Each row was made from one small tree. The marks that hang from a mark follow it in brackets, in the order of their numbers. Every link used is in the known rows. Write each row's tree.
(in the rows, 128 means zero)
Known rows
Z_897{Z_406{Z_594}}: [111 137 124  99 197 135 142 194 137 110 135 122 154 159 145  80 103 163
 141 106 145 118 157 115 119  99 100 153 130 125 129 114  91 101 131  85
 149 133 142 107 125 109]
Z_897{Z_406{Z_594{Z_845}}}: [114 135 113 101 171 146 136 184 128 127 123 106 172 204 145  77 108 162
 133 116 139 124 127 111 115 101 106 154 128 136 137 118  82 102 137  88
 136 122 158 116 122 124]
Z_738{Z_101}: [133 116 116 123 181 165 138 161 126 117 155  98 137 125 146  87 117 161
 120  98 132 138 145  85 119 125 140 153 137 122 148 115 107 116 121 101
 157 144 135 101 123 125]
Z_738{Z_101 Z_850}: [140 106 110 129 167 172 134 158 123 136 159  84 123 168 165  81 108 191
 112  85 132 151 139  87 123 136 151 147 132 130 161 118 101 135 122  94
 141 136 143  96 135 148]
Z_897{Z_406}: [135 129 114 109 188 153 140 179 144 107 138 120 131 156 143  88  98 151
 140 114 136 117 171  91 114 107 115 159 136 133 141 115  98  93 122  84
 168 135 125 107 124 110]
Z_594{Z_429{Z_303} Z_845}: [123 118 100 100 102 174 114 163 120 108 114  89  89 153 135  90 117 107
 125 149 132 145 127 108 112 123 138 150 129 143 111 128 128  84 121 115
 183 124 160 121 133 157]
Z_406{Z_325 Z_594{Z_897}}: [103 112 124  59 153 144 143 184 116 107 117  98 154 158 139  77 111 169
 134 134 143 144 146 130 128  95  92 149 144 118 136 114 106 120 106 102
 145  98 153 102 140 130]
Z_943{Z_101 Z_303{Z_594}}: [147 101 141 133 164 131 174 173 135 162 143  48  98  80 131  91 145 135
 144  97 125 130 148 118 108 116 120 153 139 109 131 115 103 108 138  99
 144 110 135 107 142  82]
Z_101{Z_845}: [122 114 109 139 199 169 137 164 115 107 139 132 143 134 129  88 121 134
 117 143 130 140 142 112 113 123 111 143 144 127 144  97 129  93 125  95
 152 103 134 108 123 122]
Z_943{Z_101 Z_303 Z_429}: [119 101 149 124 169 149 140 166 144 144 161  67  86  88 130  98 141 154
 133  89 120 113 171 119  96 113 143 148 125 113 131 107  93  99 151 130
 163  94 156 111 124  92]
Z_101{Z_845{Z_303{Z_594{Z_406{Z_325}}} Z_943}}: [149  82  84  84 200 163 133 168  95 142  86  77 137 131 130  76 132 129
 163 194 137 167 101 108  97  98  85 160 145 120 141  92 126 125 120  82
 123 148 124 118 149  83]
Z_429{Z_303{Z_594{Z_845}} Z_403 Z_943{Z_101}}: [116 125 150  83 104 171 131 139 132 127 117  62  59  91 133  70 129 164
 111 121 138 143 150 128 101  99 189 161 120 151  70 126 133 111 130  91
 151 122 150 127 114 123]
Z_429{Z_303{Z_594} Z_403}: [116 123 131 109 134 157 135 168 143 103 106 103  99  81 144  84 117 140
 128 123 139 131 160 143 116  99 148 152 139 139  80 120 138 100 115  75
 160 120 135 112 129 122]
Z_429{Z_403}: [111 118 135 108 159 164 134 162 131  94 137 135 116 135 141  87 107 164
 122 118 133 133 177 128 113  96 142 151 147 130 117 109 120 102 113  94
 144 114 134 107 120 118]
Z_845{Z_943{Z_101}}: [140 107 131 100 196 157 149 157 119 131 160  98  98 102 129  90 120 155
 137 130 128 126 163 104 101 111 132 166 145 111 133 101 122  91 134 114
 172 139 129 103 122 104]
Z_738{Z_943{Z_101 Z_303}}: [144  95 125 113 197 149 162 140 122 163 166  51 105 111 135  95 139 169
 123  85 120 141 174 108 103 115 140 152 126 115 155 116 102 100 145 104
 156  80 143 102 136  85]
Z_594{Z_303 Z_406 Z_845{Z_897 Z_943}}: [111  96  75  90 131 183 131 161 102 126  81  53 157 191 148 116 108 118
 138 179 132 152  90  93  95  91 113 167 130 136 125 131 123 125 124 109
 180 173 157 131 143  88]
Z_303{Z_594}: [137 111 125 128 169 141 170 178 130 122 118  95 115 107 138  94 117 145
 146 108 132 139 140 120 120 108 104 153 151 119 128 104 115 112 121  88
 148 141 133 106 134  96]
Z_594{Z_429{Z_943} Z_897{Z_406}}: [113 122 110  69 126 181 136 166 127  92 131  91  91 151 126  94  96 161
 120 128 151 144 166  80 115  96 119 149 160 150 120 129  98 129 101 105
 184 187 125 119 131 138]
Z_303{Z_594{Z_406{Z_325} Z_429}}: [167 102 112  71 119 131 139 181 125 116 100  86  70 109 142  79 125 141
 166 141 142 172 130 110 116 103 102 155 123 126 135 120  87 136 109 102
 153 158 142 109 147 118]
Z_406{Z_594{Z_429 Z_897}}: [ 96 121 118  84 126 148 149 188 104 100 125 105 125 146 128  97 112 149
 124 129 143 152 131 127 124 104  93 135 164 120 125 121 102 120 106 117
 154 157 156 109 142 157]
Z_738{Z_101 Z_850 Z_943{Z_303{Z_594} Z_429}}: [148  73 107 150 179 154 156 139 126 182 157   4 109 113 159 102 138 221
 127  38 120 155 125  96 110 124 156 134 134 130 162 104  86 173 150  90
 126 129 160  99 144 109]
Z_943{Z_303 Z_429{Z_403} Z_738{Z_101 Z_850}}: [119  95 130 129 165 173  99 133 143 166 173  54 105 169 153  89 140 198
 104  49 119 138 176 105  98 119 181 126 128 145 140 120  92 138 141 108
 123 127 154 104 123 123]
Z_738{Z_943{Z_101 Z_303 Z_429{Z_403}}}: [120  97 151 105 177 156 138 129 136 144 173  66  82  86 130 100 140 209
 116  76 118 130 194 127  90  97 174 143 122 126 130 105  94 117 154 113
 136  74 158 109 117  93]
Z_303{Z_943}: [122  98 129 127 201 150 135 169 124 105 136 103 114 127 141  91 105 137
 135 132 132 133 163 108 106 107 120 157 152 121 147 100 100  96 121 103
 148 129 137 101 126  91]
Z_594{Z_303 Z_429 Z_845{Z_943} Z_897{Z_406}}: [124 111  64  86 109 201 127 155 111 127 112  40 151 204 116 107 102 141
 135 164 142 143 103  68 102  85 103 163 164 154 126 130  98 123 106 104
 174 203 147 127 142 136]
Z_845{Z_897}: [ 99 112 116 111 171 150 161 188 110  88 122 124 121 144 144 111  99 129
 136 129 126 136 161 110 113 119 106 150 137 115 136 111 139 108 121 108
 172 114 129 111 130 110]
Z_943{Z_738}: [132 115 126 107 195 149 135 159 128 125 140 103 113 161 135  89 124 136
 130 100 122 138 179 110 111 115 115 148 130 124 144 120 118  83 126 106
 158 137 130 105 119  93]
Z_406{Z_594{Z_429{Z_403} Z_897}}: [ 84 126 130  70 112 157 137 179 109  90 126 122 129 144 126  91 109 171
 113 134 146 155 148 141 119  91 116 131 164 130 105 124 107 128 100 110
 134 148 154 111 135 163]
Z_738{Z_101 Z_850 Z_943}: [152  96 103 125 189 172 146 133 111 147 166  63 122 166 165  88 108 222
 110  69 127 168 141  85 121 131 161 145 122 131 179 117 105 148 130  84
 135 125 144  93 134 139]
Z_943{Z_429{Z_403} Z_738}: [107 117 149 100 176 156 112 147 140 109 146 120  93 137 130  93 124 174
 121  89 121 128 201 128  96  99 149 139 128 135 116 110 110  97 134 116
 138 134 145 112 101 101]
Z_943{Z_303 Z_738}: [130 100 119 122 195 150 131 156 134 152 143  69 118 167 136  94 142 113
 126  94 119 129 175 111 109 114 114 141 143 125 143 120 112  80 132 106
 159 118 134 105 133  76]
Z_845{Z_303 Z_943{Z_101}}: [125 101 126  94 202 169 150 165 103 142 143  86 100 127 125  89 116 143
 144 148 126 134 155 103  91 107 122 169 149 102 135 101 135  88 133 115
 147 142 126 113 130  87]
Z_943{Z_303 Z_738{Z_101}}: [140 103 111 131 206 158 123 147 132 160 163  52 136 155 140  87 149 132
 119  70 121 136 164  85 110 126 135 141 132 125 152 128 104 100 132 106
 154 138 132 104 129  94]

Which tree is each row?
[121 119  95  63  84 174 109 174 127 102  95  69 102 126 142  94 113 116
 123 168 150 153 128 111 117 107 131 143 135 146 105 153 110 107  97 115
 204 173 147 119 154 164]
Z_594{Z_406 Z_429{Z_303} Z_897}
[116  97 115 108 160 174 122 144 131 126 136  56  74 131 162  98 108 195
 120  87 127 143 160 122 110 121 168 141 110 142 130 115 126 118 141 100
 173  90 167 105 133 136]
Z_738{Z_850 Z_943{Z_429{Z_303}}}
[155  97 127 112 199 121 131 168 127 148 107  60 100 126 146  86 131 132
 150 124 132 157 144 110  98 103 109 153 129 128 144 122  78 110 128  94
 134 193 129 107 133  63]
Z_303{Z_594{Z_406} Z_943{Z_738}}
[106 132 160  62 155 173 100 128 140 119 149  79  39 101 133  70 131 157
 102 107 135 137 221 122  95 107 192 153 105 145  77 140 139  81 130 107
 175 123 133 118 102 106]
Z_429{Z_303 Z_403 Z_943{Z_101 Z_738}}
[132  80  89 120 176 175 134 147 114 155 129  59 149 181 135  98 132 113
 130 136 123 126 116 106 104 100 119 157 172 131 134 102 117  88 135 104
 165 121 147 112 143  92]
Z_594{Z_845{Z_943{Z_303}}}
[ 93 119 112  90 129 160 150 174 104 126 110  88 183 200 136  88 115 161
 114 134 136 142 101 129 121  98 102 143 152 131 135 123 102 115 117 107
 134 125 166 115 138 139]
Z_406{Z_594{Z_845 Z_897}}
[ 98 115 131 111 202 136 150 197 107 110 131  94 108 141 130  99  88 147
 154 157 127 128 180  85  79 119 110 168 124 112 153 113 109 106 135 104
 135 123 113 119 126  85]
Z_845{Z_303{Z_943{Z_101}} Z_897{Z_406}}
[113 111 102  55  99 187 109 141 119 128 101  20  82 170 129  98 126 132
 113 135 148 184 145  87 103  86 121 144 133 152 111 164  96 136  99 122
 182 229 149 130 138 101]
Z_594{Z_303 Z_406 Z_429{Z_943{Z_738}} Z_897}
[101 115  85  97 203 162 134 193  99  88 111 132 152 184 128  88  97 137
 150 181 131 141 161  89  98 123  78 153 121 126 156 100 138 111 122  84
 137  74 110 122 131 109]
Z_101{Z_845{Z_303 Z_897{Z_406{Z_325}}}}
[112 117 122 128 194 172 146 169 101 133 146 109 123 128 115  81 128 143
 123 157 124 145 145 106  93 128 115 151 126 111 149 104 134  91 135 106
 123  96 131 118 125 110]
Z_943{Z_101{Z_845{Z_303}}}
[132  90  81 139 215 195 141 134  82 156 154  66 153 190 149  83 119 205
 104 111 124 181 120  81 106 139 145 137 128 130 187 103 128 144 134  78
 101 108 138 106 138 138]
Z_738{Z_101{Z_845{Z_303}} Z_850 Z_943}
[100  94 108 147 228 172 128 171  97 111 126 107 142 148 124  87 114 117
 127 177 129 150 143 109  91 116 102 150 160 119 153  87 125  95 125  97
 108 115 129 114 132  92]
Z_101{Z_845{Z_303{Z_943}}}
[ 88 131 103  73 164 140 135 203 127  91 103  84 155 175 146  93  92 155
 157 134 145 132 160 104 113  96  81 164 103 122 127 120 110 130 121  86
 168  99 150 117 134 100]
Z_845{Z_897{Z_406{Z_325 Z_594{Z_303}}}}
[156  92 137  66 144 125 145 174 124 145 107  36  98  87 137  73 121 179
 153 160 142 159 131 104 101  99 116 166 124 123 153 125  65 144 108 101
 133 149 131 105 147 101]
Z_303{Z_594{Z_406{Z_325} Z_897} Z_943{Z_101}}
[117 140 120  95 164 133 133 198 129  99 140 126 122 153 134  84 105 153
 145 114 147 134 157 109 117 105  97 146 132 125 127 118  87 106 124  98
 156 154 149 109 129 136]
Z_897{Z_406{Z_594{Z_429}}}
[134 115 108  60 157 160 135 176 137 105 121  97 147 172 133  80  94 173
 142 137 142 127 168  89 121  96 101 159 137 138 150 120  90 116 100  89
 166 113 122 106 136 128]
Z_594{Z_897{Z_406{Z_325}}}
[101 114 119  81 158 152 126 178 128 112 113  72 135 161 145  79 117 156
 148 121 142 145 149 126 120  90  97 163 119 115 122 114 109 114 117  97
 147  97 171 108 134  92]
Z_406{Z_325 Z_594{Z_303}}
[110 125 150 101 149 158 119 168 149 114 146  82  62  63 134  90 123 152
 131 113 129 112 177 121  99 123 164 154 101 124 103 119 120  85 144 125
 189  95 157 113 114 130]
Z_943{Z_101 Z_429{Z_303}}
[ 99 103  89 126 217 170 150 170  88  92 130 133 149 130 125 112 114 120
 131 171 127 136 137 104 102 123 101 147 157 120 139  86 163 106 130 102
 176 123 119 112 127 120]
Z_101{Z_845{Z_897 Z_943}}
[137 107 144 109 179 147 101 154 129 154 155  42  50 147 153  74 119 153
 121 119 124 141 188 108  93 138 165 153 104 134 140 133 115  90 134 104
 156 111 141 100 127 123]
Z_429{Z_303{Z_943{Z_101 Z_738{Z_850}}}}
[ 87 123 128  81 149 159 113 167 138 102 145  98  96 144 136  79 122 159
 119 100 154 134 184 122 107  81 133 140 157 146  85 119  90 122 125  93
 151 143 150 119 127 111]
Z_897{Z_406{Z_594{Z_429{Z_403 Z_943{Z_303}}}}}
[131  98 151 134 160 134 162 173 144 159 148  44  85  57 126  99 150 153
 147  79 121 120 152 122  98 112 131 148 132 111 124 103  92 117 152 117
 144 113 153 111 130  83]
Z_943{Z_101 Z_303{Z_594} Z_429}
[108 117 110  88 207 157 157 187 101 120 132 101 119 143 126 105  93 144
 157 158 127 121 167  81  85 111 107 171 134 109 137 110 136 102 138 106
 162 145 107 121 128  93]
Z_845{Z_303 Z_897{Z_406} Z_943{Z_101}}
[ 82  98 137 130 226 173  95 148 109 115 137 111 110 147 114  90 128 153
 120 150 119 141 182 122  69 103 134 134 141 134 133  89 119 100 138 112
  82 126 137 120 104  86]
Z_101{Z_845{Z_303{Z_943{Z_429{Z_403} Z_738}}}}
[138 116 102  56 126 159 129 179 130  94 127 104 110 165 125  84  96 164
 146 146 144 144 167  81 119 102  98 154 142 140 147 123  91 120  94 101
 170 138 124 108 140 151]
Z_594{Z_429 Z_897{Z_406{Z_325}}}
[128  91 110  98 184 158 107 156 103 158  96  53 129 222 144  83 123 116
 133 162 122 161 125  97  80 102 115 156 125 135 157 130  85  92 128 111
 104 166 144 125 132  67]
Z_594{Z_406 Z_845{Z_303{Z_943{Z_738}}}}
[ 97  95  87 134 211 163 175 184  71 115  97 105 148 127 119 114 117 106
 152 180 124 152 112 112  95 116  74 149 167 109 130  82 176 121 129  88
 136 144 111 123 141  92]
Z_101{Z_845{Z_303{Z_594} Z_897 Z_943}}
[146 109 114 101 145 157 147 154 118 156 120  45 102  97 130  84 131 131
 143 141 128 128 113 114 101 114 141 170 131 130 102 116 135  91 140 100
 175 136 143 117 129 122]
Z_429{Z_303{Z_594{Z_845{Z_943{Z_101}}}}}
[135  97 129 106 192 152 174 172 101 156 127  65  95  96 122  91 122 145
 162 136 126 140 137 109  94 104 107 168 155 100 126  97 135 109 135 102
 131 163 121 114 135  76]
Z_845{Z_303{Z_594} Z_943{Z_101}}
[160  94 139 131 170 127 145 151 111 192 142  31  78 180 141  76 127 181
 133 103 114 161 133 102  91 131 139 154 119 134 166 118  85 125 141  99
  94 142 145 106 127 104]
Z_303{Z_594{Z_845} Z_943{Z_101 Z_738{Z_850}}}
[137  93 111 134 139 138 160 178 129 135 127  65  86 107 128 102 139 106
 149 106 130 148 135 118 115 111 100 142 163 120 124 111 105 114 121 101
 156 142 140 110 151 103]
Z_943{Z_303{Z_594{Z_429}}}
[110 106 136  98 181 165 136 134 129 100 148 110  99 112 138 102 115 213
 119  86 125 139 186 130 102  91 161 143 131 135 129  97 107 120 138 105
 135 105 152 108 109 107]
Z_738{Z_943{Z_429{Z_403}}}
[137 116 116 106 157 155  91 165 118 113 136  77  67  68 130  76 133 117
 122 197 143 157 137 102  86 134 151 150 100 138 126 129  99  94 130 118
 170 139 147 116 132 150]
Z_594{Z_406 Z_429{Z_303{Z_943{Z_101{Z_845}}}}}
[111  94  76  97 125 205 139 143 107 141 103  36 172 195 125 106 109 134
 123 159 133 143  96  90 107  83 111 164 169 141 125 121 120 117 110 106
 169 166 153 121 142 109]
Z_594{Z_303 Z_845{Z_943} Z_897}
[ 89 105 120 119 211 163 162 159  79 116 143  96 103 109 115 114 122 182
 129 134 112 156 159 109  78 132 125 139 107 109 157  94 147 122 159 122
 128  79 141 125 117 104]
Z_738{Z_943{Z_101{Z_845{Z_303 Z_897}} Z_429}}
[137 122 162  76 138 143 140 140 122 127 152  83  14  86 111  79 139 174
 125  88 134 167 201 114  94 104 153 145 130 133  95 125 115 125 126 109
 134 179 129 118 107 105]
Z_303{Z_594{Z_429{Z_403 Z_943{Z_101 Z_738}}}}
[102 104 157 109 203 150 100 147 135 107 148 106  84 127 131  94 121 171
 124 107 122 127 208 123  84  95 152 144 137 136 125 100  95 100 134 117
 125 140 141 108 101  88]
Z_303{Z_943{Z_429{Z_403} Z_738}}
